Each row comes from the steps of one walk. Every step used is in the known rows, and no mark comes twice. Write the walk behind each row, first mark first.
(in the rows, 128 means zero)
Known rows
pomam/bukuvon/sedap/zufel: 83,162,73,130,106,99,96,149,138,99,104,106,92,135,79,71,62,109,106,129,131,110,152,156,124,146,175,132
sedap/zufel/pomam/bukuvon: 84,152,112,118,123,96,99,177,173,153,118,114,70,142,95,51,62,105,98,119,134,110,181,144,130,127,167,111
dunuzem/zufel/sedap: 125,148,131,97,98,75,64,146,163,146,103,115,141,121,114,32,82,105,93,116,123,97,134,123,138,152,157,127
lusun/zufel/pomam/bukuvon/sedap: 74,166,94,106,105,85,117,200,163,120,146,119,97,124,106,41,69,98,74,125,123,106,165,166,117,133,143,131
zomisug/bukuvon: 105,126,95,116,83,99,106,145,131,139,113,108,122,123,132,84,91,135,96,70,112,131,97,163,126,144,165,116
zufel/sedap: 108,150,128,140,78,93,92,132,151,173,118,106,132,101,122,60,71,125,105,115,134,112,143,125,140,141,160,133
famo/zufel/sedap/bukuvon: 106,150,131,94,99,95,78,137,149,175,139,125,114,136,105,56,77,83,94,113,138,132,138,128,146,122,150,130
zufel/famo: 131,122,128,99,102,101,92,139,150,166,114,80,111,133,160,69,65,111,110,135,117,130,127,132,141,149,176,123
pomam/bukuvon: 96,155,73,126,97,101,99,141,136,98,107,108,115,125,106,70,64,121,142,126,111,114,134,155,133,123,173,132
lusun/zufel/famo: 101,131,128,74,97,91,107,183,173,145,132,110,110,110,156,52,76,92,62,127,111,121,129,135,126,133,164,108
famo/zufel/dunuzem: 119,141,137,98,116,100,99,152,164,125,133,128,114,148,122,50,90,98,110,149,124,133,120,153,147,122,150,125
lusun/zufel: 88,144,119,94,99,95,115,181,168,116,139,135,122,110,156,53,91,98,71,118,103,105,119,138,126,121,149,109
bukuvon/sedap/zufel: 94,150,114,130,117,103,99,147,143,128,123,114,98,145,124,74,82,101,73,128,134,102,135,134,125,168,161,127
sedap/bukuvon/pomam/zufel/lusun: 95,139,97,112,95,118,93,100,133,158,135,125,81,152,124,65,47,91,113,112,145,111,141,127,143,155,146,115
zomisug/bukuvon/sedap: 99,134,87,127,86,98,107,144,118,131,114,99,117,133,118,86,90,129,78,77,125,127,101,172,119,171,161,132
pomam/zufel/lusun: 97,132,121,95,103,100,84,124,137,150,128,101,89,121,98,92,42,100,130,153,119,128,154,146,121,140,153,153
zufel/pomam: 107,154,114,132,119,95,110,163,148,159,147,100,106,151,139,52,67,122,130,130,120,108,155,154,134,140,139,140
dunuzem/zufel/pomam: 123,151,123,92,126,75,78,169,159,136,124,112,124,158,126,26,79,101,112,125,114,93,144,144,134,152,143,130
zufel/sedap/bukuvon: 99,154,120,128,73,93,87,121,150,209,119,101,116,100,110,56,61,117,102,100,150,115,142,118,137,149,148,116
famo/zufel/gesip: 112,147,125,98,115,111,96,164,147,138,138,137,105,162,116,63,86,78,115,121,116,133,141,134,132,130,149,131
pomam/zufel: 95,135,120,114,109,93,91,119,130,125,122,105,100,132,137,87,63,107,124,153,110,104,143,148,130,136,163,140
famo/zufel/sedap: 111,147,136,102,102,94,81,145,150,152,139,129,125,135,114,59,85,87,96,125,125,128,137,132,148,117,159,143
pomam/bukuvon/zomisug: 101,156,60,133,105,100,93,125,129,97,109,117,126,130,111,58,79,132,123,116,124,124,116,166,138,145,165,134
pomam/zufel/gesip: 91,142,116,120,103,101,97,136,136,143,113,106,80,136,114,80,53,103,129,145,120,113,169,144,114,155,157,135
dunuzem/zufel/sedap/bukuvon: 119,151,128,88,96,75,61,140,164,170,102,113,129,123,105,28,74,99,93,106,135,98,135,118,137,159,149,113
famo/zufel: 116,140,127,92,121,103,91,146,141,119,146,135,124,158,140,68,95,83,111,131,105,125,115,138,147,110,156,136

Which walk is each row?
106,135,110,148,100,115,106,102,142,89,128,138,92,159,147,56,63,109,106,152,134,94,146,149,158,154,169,133 : bukuvon/pomam/zufel/dunuzem
108,150,125,96,103,94,76,130,147,174,140,130,120,139,107,51,85,87,84,111,144,136,129,133,148,133,149,131 : famo/zufel/sedap/bukuvon/zomisug
98,165,76,139,117,91,103,156,141,138,134,103,104,150,104,42,64,130,129,125,134,120,159,177,134,147,145,147 : zufel/pomam/bukuvon/zomisug
100,136,141,117,113,101,104,160,193,150,101,120,82,122,120,51,79,119,85,132,136,115,143,132,134,136,165,86 : sedap/zufel/dunuzem
95,125,88,133,79,109,107,129,123,118,115,128,92,149,119,78,75,118,86,76,129,121,131,164,132,164,175,126 : zomisug/bukuvon/pomam/zufel/gesip
99,135,101,111,98,113,92,100,132,160,130,115,79,158,142,61,50,91,103,118,145,106,141,127,148,159,158,108 : sedap/bukuvon/pomam/zufel/famo
76,161,98,101,103,85,117,201,168,125,144,123,100,120,114,39,70,100,83,124,118,107,161,163,121,121,144,124 : lusun/zufel/pomam/bukuvon
103,144,94,126,97,122,100,106,133,147,135,133,100,157,155,55,67,100,111,97,138,100,120,120,152,153,146,100 : sedap/bukuvon/pomam
93,143,130,118,111,112,102,173,177,162,105,129,74,136,113,63,75,98,91,107,128,116,162,114,120,146,163,91 : sedap/zufel/gesip
80,154,123,96,77,87,103,170,176,173,133,126,113,87,121,42,74,97,56,101,134,110,142,127,124,132,144,102 : lusun/zufel/sedap/bukuvon
84,161,79,131,103,97,100,151,148,101,98,103,88,130,71,62,59,115,102,137,140,114,154,163,125,152,174,128 : pomam/bukuvon/sedap/zufel/dunuzem
99,137,130,118,104,91,101,123,155,131,109,98,89,121,123,68,58,123,123,170,128,111,148,163,129,146,158,129 : pomam/zufel/dunuzem
99,123,93,134,80,104,108,123,132,110,113,124,97,142,123,70,76,127,82,90,132,121,121,174,139,160,176,123 : zomisug/bukuvon/pomam/zufel/dunuzem
86,151,116,100,92,104,121,198,174,133,130,137,104,115,133,50,82,94,77,110,112,114,144,132,110,140,143,102 : lusun/zufel/gesip
121,150,120,91,100,74,59,130,160,168,104,116,135,125,108,22,81,104,83,101,140,104,126,124,139,169,146,114 : dunuzem/zufel/sedap/bukuvon/zomisug
85,160,74,120,103,104,93,150,141,109,106,105,87,130,58,73,52,106,107,128,136,122,157,154,121,148,171,139 : pomam/bukuvon/sedap/zufel/lusun
109,124,143,94,116,101,88,159,176,172,106,102,79,131,137,65,69,98,77,125,126,124,147,117,136,138,184,97 : sedap/zufel/famo
92,146,128,99,92,92,124,184,192,120,127,128,114,98,141,36,87,114,71,136,120,112,124,151,125,132,143,98 : lusun/zufel/dunuzem
93,156,115,134,125,98,101,160,147,144,131,105,87,155,114,64,73,102,74,131,142,102,158,144,124,172,152,135 : bukuvon/sedap/zufel/pomam
102,115,91,121,82,103,100,123,124,123,115,115,95,147,131,79,71,118,78,85,127,126,124,166,141,159,184,129 : zomisug/bukuvon/pomam/zufel/famo
